Each row comes from the steps of one walk. Every step used is in the known rows, and no mark comes twice. Write the walk behind each row, first mark first.
In the rows, zero is written as 128.
Known rows:
kitibiz > voris > timo > lasenog: 142  95  125  129  143  122  115  122  116  111  120  88  125  129  153  147  138  136  148  147  127  138  144  104  96  134  112  143
sodi > suru: 128  108  112  132  132  128  148  104  133  139  124  126  135  135  139  124  130  126  132  129  113  148  111  128  137  131  132  138
voris > timo > lasenog > gikog > nizitek > ludab: 154  101  90  140  116  127  84  129  123  117  151  135  107  128  146  121  141  154  124  166  152  132  110  110  82  132  189  146
gikog > nizitek > ludab: 130  138  95  121  101  122  117  140  125  123  157  138  114  145  113  120  123  131  100  125  150  124  104  146  114  120  153  119
suru > lasenog > timo > sodi: 137  138  139  114  163  115  109  124  124  137  109  94  136  110  179  111  115  122  151  146  146  132  132  120  112  149  126  155
timo > lasenog > gikog > nizitek: 145  99  121  150  147  118  100  115  130  116  144  139  111  128  127  151  145  146  147  154  164  118  107  114  114  135  161  143
gikog > nizitek: 123  128  109  130  117  114  124  124  124  129  143  143  117  125  106  136  132  129  120  131  145  115  110  145  131  129  144  128
konok > tubo: 134  149  113  118  113  123  117  132  127  121  118  130  120  113  142  144  133  111  120  103  145  115  123  133  122  135  133  117
lasenog > timo > sodi: 139  133  126  117  140  121  119  134  123  143  97  118  129  103  174  119  112  130  137  147  124  133  136  117  128  139  125  135
lasenog > kitibiz > sodi > suru > voris > timo: 136  55  129  142  121  121  121  112  126  125  92  81  135  84  126  132  112  141  145  156  114  185  112  90  164  122  93  161
voris > timo > sodi > suru > lasenog > gikog: 142  78  107  129  170  139  112  101  142  154  125  96  131  110  189  88  124  124  155  167  117  165  128  109  115  131  152  192
suru > voris > timo > lasenog > gikog: 138  57  137  143  149  130  100  115  132  120  113  104  111  100  158  139  152  139  153  172  118  149  130  93  109  161  138  173
sodi > suru > voris > timo > lasenog > kitibiz: 139  59  138  150  140  120  124  106  142  118  88  85  141  97  135  140  137  157  145  148  96  183  107  97  135  156  125  170
sodi > kitibiz > voris > timo: 118  99  147  119  131  135  137  130  108  106  139  79  115  123  132  124  132  117  129  146  105  134  156  126  120  116  101  153
gikog > nizitek > tubo > konok: 122  137  106  115  74  110  77  137  121  141  146  160  129  152  99  154  166  121  101  129  174  92  91  143  134  120  171  115
konok > tubo > lasenog > gikog: 162  139  113  134  106  133  99  134  123  118  109  131  141  103  160  134  155  114  140  112  199  121  131  112  121  129  160  132
konok > tubo > lasenog > timo: 159  166  109  122  93  113  114  129  107  123  81  120  151  93  169  142  154  109  135  114  201  113  129  121  118  148  156  115
kitibiz > voris > timo > sodi > suru > lasenog: 132  87  107  110  162  129  131  104  129  144  124  61  137  126  179  105  115  110  151  152  115  166  136  123  117  130  101  178
suru > voris > timo: 114  87  122  124  120  127  125  123  128  128  112  109  116  99  133  124  138  119  127  149  105  147  131  128  129  152  119  159
tubo > lasenog > gikog > nizitek > ludab: 159  130  95  135  94  131  96  141  125  122  151  136  139  137  128  113  143  135  117  144  201  130  110  125  113  113  184  132
nizitek > tubo > lasenog > timo > sodi > suru: 167  123  110  117  99  124  120  110  133  160  65  121  164  119  177  118  149  110  139  134  151  145  109  117  123  137  155  142
konok > gikog > nizitek: 122  144  137  125  124  128  129  116  122  132  145  158  122  100  103  129  132  128  112  108  156  99  110  150  139  118  132  119
tubo > konok > gikog > nizitek > ludab: 114  155  123  113  94  128  92  143  125  126  171  154  134  132  120  118  143  144  83  116  177  101  101  138  146  114  153  103
timo > lasenog > kitibiz: 149  120  161  152  143  119  107  137  136  107  110  110  145  120  123  149  120  169  145  129  136  142  119  101  123  129  125  132
timo > sodi: 128  119  127  122  141  132  126  137  139  137  113  116  127  120  153  111  110  130  131  134  109  139  134  123  139  125  111  138
timo > sodi > suru > lasenog > kitibiz > voris: 144  102  148  121  172  128  115  127  135  128  132  55  153  134  151  122  95  136  155  131  130  173  121  111  139  115  86  171
kitibiz > voris > timo > lasenog > gikog > nizitek: 148  83  107  138  140  121  89  120  110  114  150  112  107  124  138  155  148  138  149  171  162  125  127  109  95  125  148  154
sodi > suru > lasenog > kitibiz > voris: 147  112  144  128  155  125  116  119  126  118  149  66  156  141  123  137  114  134  153  120  153  162  118  117  128  117  103  157
voris > timo > sodi > suru: 129  90  96  128  137  133  143  110  140  155  97  114  128  106  175  98  118  129  132  151  79  163  130  121  131  128  132  161
lasenog > kitibiz > sodi > suru > voris: 136  62  145  140  132  121  128  113  132  122  101  81  140  106  118  143  108  141  146  141  127  182  104  92  183  122  77  148
tubo > lasenog > kitibiz > voris > timo: 163  127  131  136  102  128  102  153  110  113  108  84  163  107  118  131  129  145  139  134  170  149  149  109  119  108  125  142

Write each row's walk:
142  102  124  134  152  125  113  121  144  141  108  81  150  101  160  93  105  145  142  145  108  174  122  113  126  129  132  180 -> voris > timo > sodi > suru > lasenog > kitibiz
122  57  126  129  138  121  147  93  135  132  104  88  128  118  138  139  123  116  148  147  120  170  106  104  171  134  77  146 -> kitibiz > sodi > suru > voris
163  166  135  116  73  121  101  117  105  145  108  169  154  92  112  135  166  114  116  104  213  85  100  144  116  129  175  109 -> konok > gikog > nizitek > tubo > lasenog > timo
145  108  131  124  132  133  98  160  120  124  114  79  133  102  143  124  96  148  132  147  114  158  154  107  129  105  99  153 -> lasenog > kitibiz > voris > timo > sodi
114  66  126  120  153  130  150  110  156  144  99  94  125  115  160  117  120  119  138  143  79  174  111  119  168  152  90  169 -> timo > sodi > suru > voris
126  98  115  125  148  133  150  111  146  150  106  113  133  126  164  112  114  125  134  140  92  159  117  120  149  128  113  150 -> timo > sodi > suru
154  113  161  140  149  121  102  142  123  100  128  83  144  136  123  167  119  158  151  129  146  144  129  97  122  119  96  129 -> timo > lasenog > kitibiz > voris
172  124  128  129  94  140  85  130  126  139  117  143  151  133  127  128  164  118  138  131  187  119  120  116  109  118  173  137 -> nizitek > tubo > lasenog > gikog
145  62  156  151  136  111  95  127  128  104  85  74  135  85  128  152  118  159  155  160  132  172  122  77  139  135  87  153 -> suru > voris > timo > lasenog > kitibiz > sodi
145  133  157  125  153  122  97  143  118  106  152  71  149  135  115  138  108  138  149  119  170  141  131  119  118  117  100  147 -> suru > lasenog > kitibiz > voris
110  143  157  119  123  135  106  131  127  132  144  143  146  112  136  129  149  142  110  116  157  106  126  120  157  119  126  112 -> tubo > konok > gikog
159  103  161  155  144  112  103  132  122  104  103  88  145  115  125  156  108  168  156  142  156  150  120  77  143  114  92  123 -> timo > lasenog > kitibiz > sodi
145  106  121  126  152  110  131  84  116  137  111  82  145  117  169  127  122  121  162  151  169  150  106  102  130  136  114  143 -> kitibiz > sodi > suru > lasenog > timo
127  150  156  109  95  136  81  132  128  143  141  162  146  126  122  136  163  125  102  102  164  93  113  129  141  115  143  105 -> nizitek > tubo > konok > gikog
140  141  157  137  147  121  98  139  126  116  137  96  152  123  112  122  112  148  140  121  154  141  122  122  125  124  127  146 -> suru > lasenog > kitibiz
151  113  142  155  132  119  97  136  127  109  103  110  140  102  131  136  128  166  142  145  125  146  128  100  106  133  144  143 -> voris > timo > lasenog > kitibiz
162  162  131  140  95  118  101  152  127  108  94  113  161  95  128  139  135  135  128  92  192  130  125  118  135  124  142  120 -> konok > tubo > lasenog > kitibiz
143  118  167  117  140  126  138  139  113  111  92  61  150  112  171  121  130  118  151  150  152  141  159  110  141  125  91  149 -> tubo > lasenog > timo > sodi > kitibiz > voris
156  147  124  131  110  116  124  126  113  128  90  118  162  107  153  125  148  126  140  140  183  125  133  119  121  139  154  125 -> tubo > lasenog > timo
136  94  124  130  156  116  136  86  130  133  126  83  143  133  147  123  121  119  158  137  154  157  105  109  144  123  102  146 -> kitibiz > sodi > suru > lasenog
115  96  145  127  139  137  134  131  133  124  107  96  116  101  156  94  120  131  126  152  71  144  151  123  133  122  115  164 -> voris > timo > sodi > kitibiz
151  156  113  125  97  120  120  131  127  120  93  120  149  110  150  134  151  110  126  98  181  118  126  125  128  136  140  120 -> konok > tubo > lasenog
132  103  114  109  138  136  117  141  122  132  120  89  117  118  163  119  111  126  134  151  109  146  157  119  117  117  96  152 -> kitibiz > voris > timo > sodi
127  117  176  104  179  122  120  126  115  112  128  45  130  124  174  116  114  111  158  151  134  136  150  118  123  135  80  167 -> suru > lasenog > timo > sodi > kitibiz > voris
139  145  134  120  146  113  108  116  115  132  128  104  140  117  154  122  132  121  147  139  169  121  124  127  102  151  143  140 -> suru > lasenog > timo
116  67  106  129  124  129  145  96  136  141  105  108  123  104  144  121  141  116  130  152  89  167  116  124  136  155  125  169 -> sodi > suru > voris > timo
164  150  104  122  68  105  98  123  111  142  99  150  149  119  117  144  167  113  122  125  207  100  100  143  103  136  185  121 -> gikog > nizitek > tubo > lasenog > timo
144  49  157  152  153  110  127  106  140  111  87  69  143  111  131  160  118  154  163  147  129  184  95  72  165  136  75  150 -> timo > lasenog > kitibiz > sodi > suru > voris
139  119  117  132  147  119  93  117  124  127  169  128  119  128  117  127  136  126  142  147  182  115  108  135  113  129  162  157 -> suru > lasenog > gikog > nizitek
136  111  112  121  144  126  141  111  130  152  94  111  134  109  185  116  117  125  140  150  108  153  120  117  139  141  129  145 -> lasenog > timo > sodi > suru
176  130  125  139  68  106  82  142  115  125  102  125  158  117  75  152  132  134  129  121  215  125  95  115  140  91  136  115 -> gikog > nizitek > tubo > lasenog > kitibiz > sodi
